Every row comes from one small tree of marks. The marks that hang from a mark follow it in brackets, in the order of their numbers. Every link used is in the known rows. Which tree was each row made from?
Known rows
q_264{q_764}: [ 16.1   0.7  -3.9 -14.1   8.0 -33.1 -11.6   3.2  10.2  25.2 -13.3  -9.3
   5.3   3.1  -4.7  14.8 -12.2 -40.3  -7.4  -8.1  -2.1   1.7  -0.4]
q_387{q_837{q_764{q_97 q_569}}}: [ -5.7 -20.2   1.1   6.3  20.0  14.6  12.3  -0.9 -32.1 -18.0   6.4  10.8
   4.2  -2.9   1.2 -41.4 -12.0   9.6  -0.9   5.1   6.4  16.4 -11.4]
q_791{q_264 q_764{q_97}}: [-28.1 -22.0   0.6   7.2 -15.9 -35.3 -15.5   9.7 -17.0  -9.0 -14.6  13.8
 -27.5   2.7   9.1  15.4 -17.0   5.8  -4.3  26.1   1.2  12.7   2.6]
q_97{q_569 q_764{q_264}}: [  2.2  30.2  -3.4 -26.4  -4.4   2.6   7.4 -26.2  -3.0  15.6   5.0  -1.7
  20.0  -1.3  -5.4  17.4   4.0  25.4   0.8 -22.2  -1.0   1.6  21.8]
q_764{q_569}: [-16.0 -18.7  -2.1  14.7  -5.6   6.2   1.1  -6.6 -11.6  28.1  -3.7   2.3
 -13.2  -3.0  -9.3  -7.7   1.7  14.2  -0.4 -14.4  13.1   2.6 -14.3]
q_764{q_97{q_569} q_264{q_791}}: [-10.0  30.7   2.3 -23.3   4.6  14.8  15.7  -6.4 -27.2 -11.8 -20.4  13.1
   7.7   1.2   4.6  16.9  -4.2   8.5  11.9 -18.8 -32.3  17.7  17.3]
q_569{q_764}: [ 17.8  16.0  -4.2   2.5   5.5  -7.3 -11.4   3.3  21.2  27.0   2.3 -17.4
   4.4   5.6  -7.0  26.7   6.7 -16.0   0.9  -0.5 -12.1  -4.9  -2.1]
q_837{q_764{q_97}}: [ -8.6  -6.4   0.0  -5.4   4.7 -21.8   6.5   4.8 -15.2   2.4  -3.2   0.0
 -16.6   1.1  -3.4 -30.5   1.2 -20.5   4.1   7.8 -15.7   5.3   2.9]
q_264{q_764{q_569} q_791}: [ 12.6   9.7   0.3 -11.3   1.5  -3.5  -5.5   5.7 -14.1  -0.8 -16.4   1.6
  19.8   1.5  -4.6  23.8 -19.9 -19.4   2.6 -16.9 -15.0   3.0  -2.2]
q_791{q_764}: [ -8.7 -23.7  -3.5   4.3  -3.3 -23.0  -4.1   4.6  -4.2  21.0 -14.5  -3.0
 -15.8   5.3  -2.4  16.6 -17.3  14.3 -11.1   1.3  -3.0   4.3   5.3]
q_97{q_569 q_764{q_264 q_791}}: [  7.3  26.0  -2.7 -26.8  -2.4  14.8  11.5 -24.5  13.3   1.5  18.3  -6.4
  20.4  -2.3  -3.2   5.5  15.0  25.6  -2.2 -14.1  13.2  -6.0  18.1]
q_764{q_264 q_569 q_791}: [-24.9 -22.6  -2.9  11.6  -1.0  23.6   2.0  -6.2   5.7   7.3   5.1  10.5
 -13.5  -4.9   1.3 -15.3   9.0  20.8   2.7 -11.5  27.1 -10.7 -11.8]
q_837{q_387 q_764{q_264}}: [  5.4  -1.7  -0.2   5.6   2.1 -27.8   1.3   7.1   4.3  -1.6   2.0   8.4
  11.0   8.5  -0.1   4.7  11.9  -8.7  -4.7 -11.5 -22.9 -28.1  10.6]
q_387{q_837{q_764{q_264}}}: [ 24.1 -13.2  -5.5  -5.1  24.5  -8.4   6.0  -2.1  -4.8   2.5   4.0  12.7
   9.8   4.7   3.2 -11.7 -17.1 -13.2  -3.6  -5.3  -4.8   4.5   3.2]
q_97{q_764}: [  7.9  10.5  -5.0 -13.5   4.6 -29.9   0.3 -12.0   5.9  28.5   5.9 -12.2
   9.6   0.6 -12.9  -0.4  -2.4  -3.1  -3.9  -7.6  12.8   1.6   1.6]
q_764{q_569{q_97}}: [ -8.9  -8.8   2.3  20.4 -10.4  23.7   4.2  -2.6  -1.2  31.2 -16.4  -8.1
 -20.7  -6.5  -7.6 -10.5  -4.3   4.4   3.8 -12.0   3.3   6.4 -11.3]
q_791{q_264 q_764{q_97 q_569}}: [-48.1 -32.9   3.1  19.3 -25.0  -8.0 -14.5   6.9 -33.7 -19.0 -12.2  21.1
 -29.1  -2.7   9.1   6.5 -15.4  34.8  -0.9  22.7  10.6  11.5  -5.0]
q_764{q_97 q_264{q_791} q_569}: [-40.5   3.5   2.3  -0.6   4.9  20.0   5.7  -0.6 -38.6 -13.4 -21.4  23.2
  -6.8  -3.3   3.7  -6.5 -12.9  19.1  15.9 -14.4  -9.0  13.2  -5.2]
q_387{q_837{q_764{q_97}}}: [ 13.0 -10.7  -1.3  -4.5  27.8 -10.2  11.9   2.5 -17.1  -9.6   4.5   3.9
   7.3   1.8   1.6 -32.8 -12.9 -15.4  -4.4   8.7  -3.8  16.8  -4.6]
q_569{q_97 q_764{q_791}}: [ 31.8  22.5   1.2   8.1   1.7  22.4  -5.6  10.9  49.7  12.9   0.9 -33.2
  -4.3   0.1  -2.2  10.7  11.1 -23.4   3.4   9.1  -7.7  -7.6  -1.5]
q_387{q_837{q_764{q_569{q_97}}}}: [ 21.4 -14.4   1.1  13.7   9.4  24.5  11.5  -0.3  -9.5   1.5   1.7   0.2
   3.1  -3.1  -1.2 -26.6 -16.1  -0.2  -1.0  -1.9  -2.0   9.6  -6.4]
q_569{q_97{q_764{q_791{q_264}}}}: [ 23.3  14.9   0.8  -2.9  -9.8 -13.1  -3.4  -2.4  34.4   8.9   7.3 -18.3
  -6.9  -3.8  -2.7   0.5   0.6 -22.3   0.0  13.5  17.1  -1.5   1.2]
q_97{q_569}: [ 13.9  11.2  -1.4  -8.2  -6.5   3.1  11.7 -14.9  -1.7  30.9  -2.8  -8.4
   2.8   0.8  -8.4  16.8  10.3   4.9  -4.9 -19.1 -10.4   5.7   9.7]

Write each row's tree
[-34.4 -24.0   1.2  18.5 -16.4  26.1  -4.6   2.7 -13.7   8.0 -29.5   7.9
 -26.0  -2.7   5.2   9.3 -24.2  41.6   1.5  -8.5  -3.1   4.9   7.4]	q_791{q_764{q_264 q_569{q_97}}}
[ 28.6  10.6  -3.1   7.2  -5.7 -10.6 -20.4   8.3  39.1   1.9  20.0 -11.4
  -1.8   4.5   1.9  29.2  16.6 -24.7   0.5  21.2   5.3 -15.3  -4.6]	q_569{q_764{q_791{q_264}}}
[-12.1  16.9  -1.2  -4.7  14.7  14.5  -8.5   6.6  20.4 -12.1   3.8  -6.2
  -1.1   0.9   7.3  -0.9  12.3  -3.3   7.6  11.2   1.2  -5.0  -2.0]	q_569{q_764{q_97 q_264 q_791}}
[ 10.5  22.8   1.4 -27.1  15.7 -26.2  -3.0  12.1 -11.3 -10.6 -25.1  -2.8
  16.0   3.3   0.6  15.6 -22.5 -43.3   3.4  -3.9 -24.5  15.1   3.0]	q_264{q_764{q_97} q_791}
[ -0.6   3.7   3.9  10.7  -4.5  -0.2   5.9   9.4 -18.4 -26.4   1.2  18.7
  23.1   6.2   0.2  11.0   4.9  13.9   3.2 -19.9 -31.4 -28.1   6.8]	q_837{q_387 q_764{q_264{q_791} q_569}}
[-20.2  -4.2  -3.5  -4.3  -0.4  13.8   0.9 -15.8   5.5   0.3  16.5   3.4
   6.8  -5.7  -3.6 -17.9   5.7  32.3   2.9  -9.3  35.2  -9.9  -4.2]	q_97{q_764{q_264 q_569 q_791}}
[  1.7   7.7  -5.8 -16.7   8.2 -14.5   0.7 -11.8  21.8   9.9  14.4  -4.5
   7.5  -0.7  -3.7  -7.4   3.2   2.2  -1.2  -5.8  25.3  -9.3   3.8]	q_97{q_764{q_264 q_791}}
[ -2.4 -24.4   1.5   6.1  19.7  21.9  14.8   1.8 -15.8 -30.5  18.6   6.3
   6.5  -4.3   3.6 -52.3  -3.0  11.5  -2.8  13.4  19.8   8.7 -15.8]	q_387{q_837{q_764{q_97 q_569 q_791}}}
[-18.1 -25.7   3.1  27.6 -33.6   3.2 -16.5   7.0  -8.0   1.8 -17.7   9.1
 -34.2  -2.1   5.9  22.1 -19.9  23.2  -1.2  14.8   3.4   4.9   0.6]	q_791{q_264 q_764{q_569{q_97}}}
[  0.1 -16.5  -0.9  -2.1   0.5   5.0  -7.6   2.2  10.0   2.8   2.6  -6.8
   6.3  -3.7  -2.2  -5.9   0.6 -10.7  -6.0  -3.9  24.2  -6.8 -12.1]	q_264{q_764{q_569 q_791}}
[  3.8  14.7   2.0 -18.8 -11.7 -24.0 -14.2  -0.9  -7.6  -6.4  -9.7   5.7
   3.0  -0.6   6.7  24.4  -3.3 -30.1  -0.7   9.8  -7.7  11.0   6.9]	q_791{q_264{q_764{q_97{q_569}}}}
[ -2.9  -1.0   0.1 -16.8  14.4 -17.1  -4.5   8.1  11.2  -7.5  -6.3 -10.8
   2.6  -1.9   2.7 -15.4  -1.8 -35.9  -5.4   9.0  13.1   4.4  -6.3]	q_264{q_764{q_97 q_791}}
[ 27.6  47.1  -0.2 -17.7  -3.0  25.9   1.4  -6.2   3.9   3.9  -4.0  -3.9
  25.2   6.4  -0.3  56.2   5.4   7.4   9.7 -19.4 -41.1  -0.8  23.2]	q_97{q_569{q_764{q_264{q_791}}}}
[  4.8  13.1   0.9   2.9   0.1  -5.4 -16.6  11.1  22.4 -16.3  13.5  -8.0
  -7.6   1.3   6.7   9.6  17.1 -20.0   4.7  30.2   6.0  -3.5  -8.8]	q_569{q_764{q_97 q_791{q_264}}}
[-37.4 -21.3   2.6  11.3   2.2  21.7   9.0  -0.8 -10.2  -8.9   4.8   0.5
 -17.6  -8.7  -0.8 -42.9  13.4  19.9   2.0   4.6  29.7   6.4 -21.8]	q_764{q_97 q_569 q_791}
[ -6.0  11.0   2.7   8.1  -6.0  33.5   4.9   0.8 -10.4   8.9 -28.0  10.0
  -7.8  -3.0   0.4  11.0 -17.6   5.5  15.5 -24.4 -18.9   5.8   1.0]	q_764{q_264{q_791} q_569{q_97}}
[ 17.1   4.4  -4.0  -8.9  -5.6 -35.5  -7.4  -7.5  25.3   4.3  25.0  -7.0
   4.2  -0.3  -4.5   2.2   7.4 -12.3  -4.6  14.4  31.1  -8.6  -3.0]	q_97{q_764{q_791{q_264}}}
[  3.0  -4.1   7.7  26.1 -13.7   9.9   6.5   9.4  -0.7  -5.7  -0.3  -5.9
   5.1   0.0  -5.2 -11.8  13.7   6.6  -2.5  -7.8 -19.2 -21.3  -0.8]	q_837{q_387 q_764{q_569{q_97}}}
[-26.4  -6.4  -1.5  -5.5  15.3  -0.5   5.1   0.3   5.5  -4.7  -4.8   6.2
 -15.9  -2.5   6.8 -27.5   7.3  -5.4   3.9   3.0  16.6   3.4  -6.1]	q_764{q_97 q_264 q_791}
[-39.0  -9.0   5.9  14.5  -3.7   4.1   4.7   6.3 -26.9 -30.2  -1.7  19.3
   4.3   0.0   4.7 -24.4  13.8  24.7   4.0  -6.0 -13.1 -17.4  -0.9]	q_837{q_387 q_764{q_97 q_264 q_569}}
[ 18.6   3.2   1.2 -11.9  18.6   9.9  19.8  -6.6 -21.6 -15.7   7.2   2.4
  17.2   0.3   1.9 -23.9  -5.1   1.8  -4.8   1.4 -13.1  19.9   6.4]	q_387{q_837{q_764{q_97{q_569}}}}
[ 33.4  27.6   0.1  -4.1 -15.8  15.4  -7.2  -5.1  27.5  -2.5  21.8 -12.5
  11.3   2.7   1.3  40.0  26.0   0.3  -0.5   9.9  -7.1 -10.3  10.3]	q_97{q_569{q_764{q_791{q_264}}}}
[ 43.5 -18.1  -3.2   2.8  12.6 -17.6   1.2   4.5  13.5 -14.1  26.7   5.9
   8.1   3.7   4.7 -13.5  -4.2 -28.1  -9.0  19.4  12.3  -1.7  -5.6]	q_387{q_837{q_764{q_791{q_264}}}}
[ -1.7  -5.5   5.7   5.9   7.5 -18.8  11.1  15.2   7.5 -31.5  15.7  -6.2
  10.4   3.4   1.0 -29.2  25.9  -9.2  -8.3  12.8  -6.6 -21.0  -2.4]	q_837{q_387 q_764{q_97 q_791}}
[-28.1  -5.4   2.6  -6.2  -8.4   3.1   8.2  -2.7 -25.5  -3.0 -17.8  -1.2
  -8.9   0.9   2.8   8.6  -8.1  38.5  -7.2   4.0 -11.1  18.7  14.5]	q_791{q_764{q_97{q_569}}}
[ -4.0 -13.1   4.0  21.0  -8.7  -6.0   4.9   6.0 -10.4  -6.8  11.1   2.6
  10.1   3.1  -6.8  -8.4  17.0  13.2  -6.5  -8.3 -12.3 -26.0  -4.3]	q_837{q_387 q_764{q_569}}
[ 17.9 -14.4  -1.0  -3.5  29.5   0.1  15.3   4.4  -3.2 -24.0  16.8  -0.4
   8.9   0.2   4.1 -44.3  -4.9 -15.5  -6.2  16.7  10.9  11.1  -7.7]	q_387{q_837{q_764{q_97 q_791}}}
[ -5.7 -25.4  -0.7  20.3 -17.9   1.1  -7.8  -0.9   9.7   1.7  16.6   9.2
 -20.9  -4.1   0.4  -6.4  13.5   4.0  -0.7  10.5  32.8  -9.6 -18.6]	q_764{q_569 q_791{q_264}}
[ 22.4  33.7  -3.6  -8.5  10.0   0.2 -10.1   6.0  12.8   7.8  -8.0  -1.5
  15.6   8.9   0.3  46.5  -6.3 -15.9  11.3 -10.5 -32.8  -5.4   9.9]	q_569{q_764{q_264{q_791}}}
[ 20.2  14.7   0.0  -6.5   1.9   0.4   5.4  -4.3  33.4  18.2   2.7 -27.1
  -1.4  -4.2  -8.0 -12.7   0.7 -13.1  -1.7   1.3  15.4   0.2   1.1]	q_569{q_97{q_764{q_791}}}
[ 13.6  32.9  -2.1 -10.6  -3.9  25.1  -2.4 -11.2   9.6  16.6  -0.9  -5.9
  14.1   3.7  -0.6  42.4  13.8  12.0   5.2 -16.5 -25.2  -3.5  19.1]	q_97{q_569{q_764{q_264}}}
[  1.3 -10.8  -1.3   4.0 -16.2 -25.2 -24.2   2.6  -3.3   6.1  -3.9  11.6
  -4.2  -0.7   1.9  22.3  -8.3 -26.9  -1.3   4.2  11.4  -3.1  -8.7]	q_791{q_264{q_764{q_569}}}
[ -2.7   6.0   3.6  -6.1 -12.0   2.8   5.3  -4.8   3.9 -16.1  11.3   2.4
  -9.3  -3.8   6.4  -3.4  22.2  -2.2  -0.7  16.7  10.7   6.9   0.8]	q_764{q_97{q_569} q_791{q_264}}
[-23.2 -23.9   2.5  21.8 -18.4  20.7  -1.1   4.5 -11.3  13.9 -23.1  -4.0
 -24.1  -2.8  -1.2   4.4 -19.8  36.8  -3.2  -1.7  -1.2   8.1   1.2]	q_791{q_764{q_569{q_97}}}
